Each row comes from the steps of one walk. Every step used is in the known rows, and no mark comes twice. Write the walk behind each row, first mark first.
In the rows, zero is written as 128.
Known rows
C-N-Z-P-B: [ 50, 129, 118, 111,  90, 145, 158, 135, 128, 120, 119, 124, 155, 136, 157,
 149, 143, 111, 103]
B-P-Z-N-C: [ 94, 132, 126, 116, 132, 139,  94, 143, 116, 167, 124, 126, 135, 118, 141,
 148, 139, 112, 100]
N-B-P: [ 79, 142, 104, 121,  93, 130, 111, 139, 130, 137, 119, 142, 130, 135, 143,
 145, 135, 115, 121]
E-P-B-N-C: [ 61, 140, 120, 106, 126, 124, 107, 137, 123, 150, 137, 127, 134, 116, 124,
 151, 120, 115, 114]
N-C: [120, 100, 102,  93, 126, 130, 116, 112, 123, 173, 119, 126, 125, 120, 142,
 125, 119, 130, 124]
B-N-C-P-E: [104, 107, 110,  86, 146, 133, 107, 117, 119, 171, 127, 122, 139, 103, 150,
 140, 152, 142, 110]
Z-P: [122, 137, 126, 147, 117, 141, 115, 128, 116, 131, 114, 136, 130, 123, 154,
 135, 127, 155, 124]
C-N-Z-P: [ 72, 124, 112, 116,  93, 146, 157, 128, 127, 118, 116, 125, 149, 135, 160,
 149, 151, 119, 108]
E-P-B-N: [ 64, 150, 129, 118, 127, 124, 111, 142, 124, 135, 139, 127, 135, 118, 121,
 152, 122, 115, 115]
B-P-E: [104, 110, 113, 112, 148, 123,  96, 124,  93, 146, 139, 144, 133, 119, 117,
 146, 151, 115, 112]
P-B-N: [ 45, 149, 144, 112, 135, 130, 134, 151, 136, 146, 140, 118, 148, 128, 131,
 139, 127, 109, 104]
E-P: [122, 134, 117, 130, 122, 122, 107, 126, 118, 123, 132, 134, 122, 119, 116,
 144, 123, 126, 132]
Z-N-C: [111,  92, 134,  96, 143, 142, 110, 127, 138, 169, 123, 113, 134, 113, 161,
 133, 148, 130, 129]
C-P: [144, 133, 121, 120,  99, 123, 118, 127, 121, 116, 123, 136, 150, 104, 133,
 136, 129, 151, 128]
E-N-C-P: [104, 115, 118,  77, 116, 137, 167, 125, 114, 153,  98, 119, 153, 110, 114,
 139, 145, 137, 123]
Z-P-B-N-C: [ 62, 144, 128, 124, 121, 143, 117, 139, 120, 159, 119, 128, 142, 120, 162,
 141, 122, 143, 106]
Z-N-C-P-E: [119,  90, 129,  81, 138, 135,  91, 120, 124, 167, 121, 117, 145, 100, 158,
 137, 150, 137, 130]
P-Z-N: [121, 157, 156, 121, 136, 138,  92, 141, 132, 143, 118, 106, 131, 126, 139,
 132, 118, 109, 111]
C-N-B: [ 77, 132, 116, 108,  92, 142, 168, 121, 139, 128, 112, 124, 149, 138, 145,
 157, 151, 119, 122]
N-Z-P: [ 90, 135, 108, 129,  96, 133, 100, 142, 123, 115, 121, 133, 127, 134, 162,
 120, 122, 119, 113]

Write each row's walk
[ 78, 152, 136, 138, 111, 138, 117, 142, 118, 137, 118, 133, 144, 125, 149,
 136, 112, 140, 115] => Z-P-B
[ 99, 135, 125, 112, 124, 138, 111, 120,  98, 137, 104, 132, 138, 124, 134,
 139, 138, 142, 123] => Z-P-E-N-B
[ 95, 110, 115,  99, 150, 139, 125, 122, 133, 174, 127, 118, 128, 117, 152,
 137, 151, 135, 110] => B-N-C
[ 76, 148, 124, 104,  97, 123, 115, 148, 127, 124, 130, 130, 163, 107, 141,
 138, 126, 125, 107] => C-P-B-N-Z
[ 75, 129, 117, 115, 137, 137,  99, 138, 123, 135, 131, 123, 129, 125, 162,
 133, 153, 122, 103] => B-N-Z-P-E
[ 74, 118, 113, 105,  99, 140, 163, 128, 133, 118, 123, 121, 148, 138, 147,
 145, 152, 106, 109] => C-N-Z
[105, 102, 119,  67, 158, 124, 119, 107,  92, 156, 116, 120, 139, 120,  99,
 131, 144, 115, 123] => P-E-N-C
[ 41, 136, 132,  95, 136, 131, 127, 143, 133, 168, 135, 117, 146, 124, 138,
 137, 122, 109, 102] => P-B-N-C
[ 89, 114, 119, 101, 148, 129, 123, 129,  91, 146, 129, 138, 142, 119, 105,
 151, 163, 112, 112] => B-P-E-N
[103, 129, 122,  78, 114, 137, 156, 127, 113, 156,  95, 116, 154, 111, 111,
 137, 135, 131, 116] => E-N-C-P-Z
[ 77, 130, 118, 115, 134, 135, 119, 143, 138, 131, 136, 119, 127, 129, 156,
 131, 153, 114, 106] => B-N-Z
[132, 121, 102,  87, 106, 126,  95, 116, 115, 169, 110, 126, 140, 106, 141,
 129, 104, 135, 113] => N-C-P-Z
[107, 160, 131, 122, 114, 129,  76, 137, 126, 134, 120, 120, 123, 121, 130,
 148, 113, 111, 121] => E-P-Z-N-B
[ 98, 142, 135, 128, 132, 139,  98, 147, 118, 152, 128, 128, 136, 121, 137,
 150, 142, 111, 101] => B-P-Z-N
[ 75, 134, 118, 126, 127, 142, 113, 144, 133, 133, 129, 122, 128, 126, 168,
 133, 153, 128, 104] => B-N-Z-P
[ 84, 116, 135, 104, 129, 138,  93, 138, 133, 147, 125, 124, 136, 122, 156,
 148, 161, 116, 128] => Z-N-B-P-E
[ 82, 122, 134, 116, 118, 142, 107, 145, 143, 145, 122, 124, 136, 124, 161,
 149, 161, 120, 129] => Z-N-B-P
[ 90, 128, 104, 115, 111, 128,  80, 133, 108, 118, 125, 133, 126, 132, 153,
 118, 123, 113, 113] => N-Z-P-E
[145, 158, 128, 119,  98, 124,  96, 132, 117, 122, 115, 128, 150, 107, 129,
 133, 107, 136, 113] => C-P-Z
[130, 103,  96,  87, 107, 125, 110, 112, 118, 164, 115, 131, 141, 104, 144,
 129, 119, 146, 123] => N-C-P
[123, 127, 123, 127, 136, 133,  89, 116,  96, 136, 119, 136, 130, 120, 142,
 133, 128, 147, 124] => Z-P-E
[ 87, 147, 131, 109, 106, 124, 122, 144, 126, 130, 129, 129, 164, 104, 135,
 143, 128, 136, 111] => C-P-B-N
[ 79, 145, 129, 100, 105, 139, 170, 139, 130, 128,  98, 120, 144, 135, 111,
 139, 147, 118, 130] => E-N-B
[ 77, 149, 126, 122, 116, 119, 109, 140, 121, 127, 137, 131, 135, 121, 112,
 147, 108, 111, 121] => E-P-B
[102, 113, 111,  95, 136, 137, 120, 123, 129, 168, 125, 122, 139, 105, 156,
 140, 152, 147, 110] => B-N-C-P
[108, 116, 132,  83, 158, 124, 125, 115,  94, 134, 121, 121, 140, 123,  93,
 133, 148, 113, 125] => P-E-N
[ 52, 144, 129, 103, 104, 141, 161, 152, 119, 121, 105, 120, 149, 133, 123,
 134, 139, 110, 112] => E-N-Z-P-B
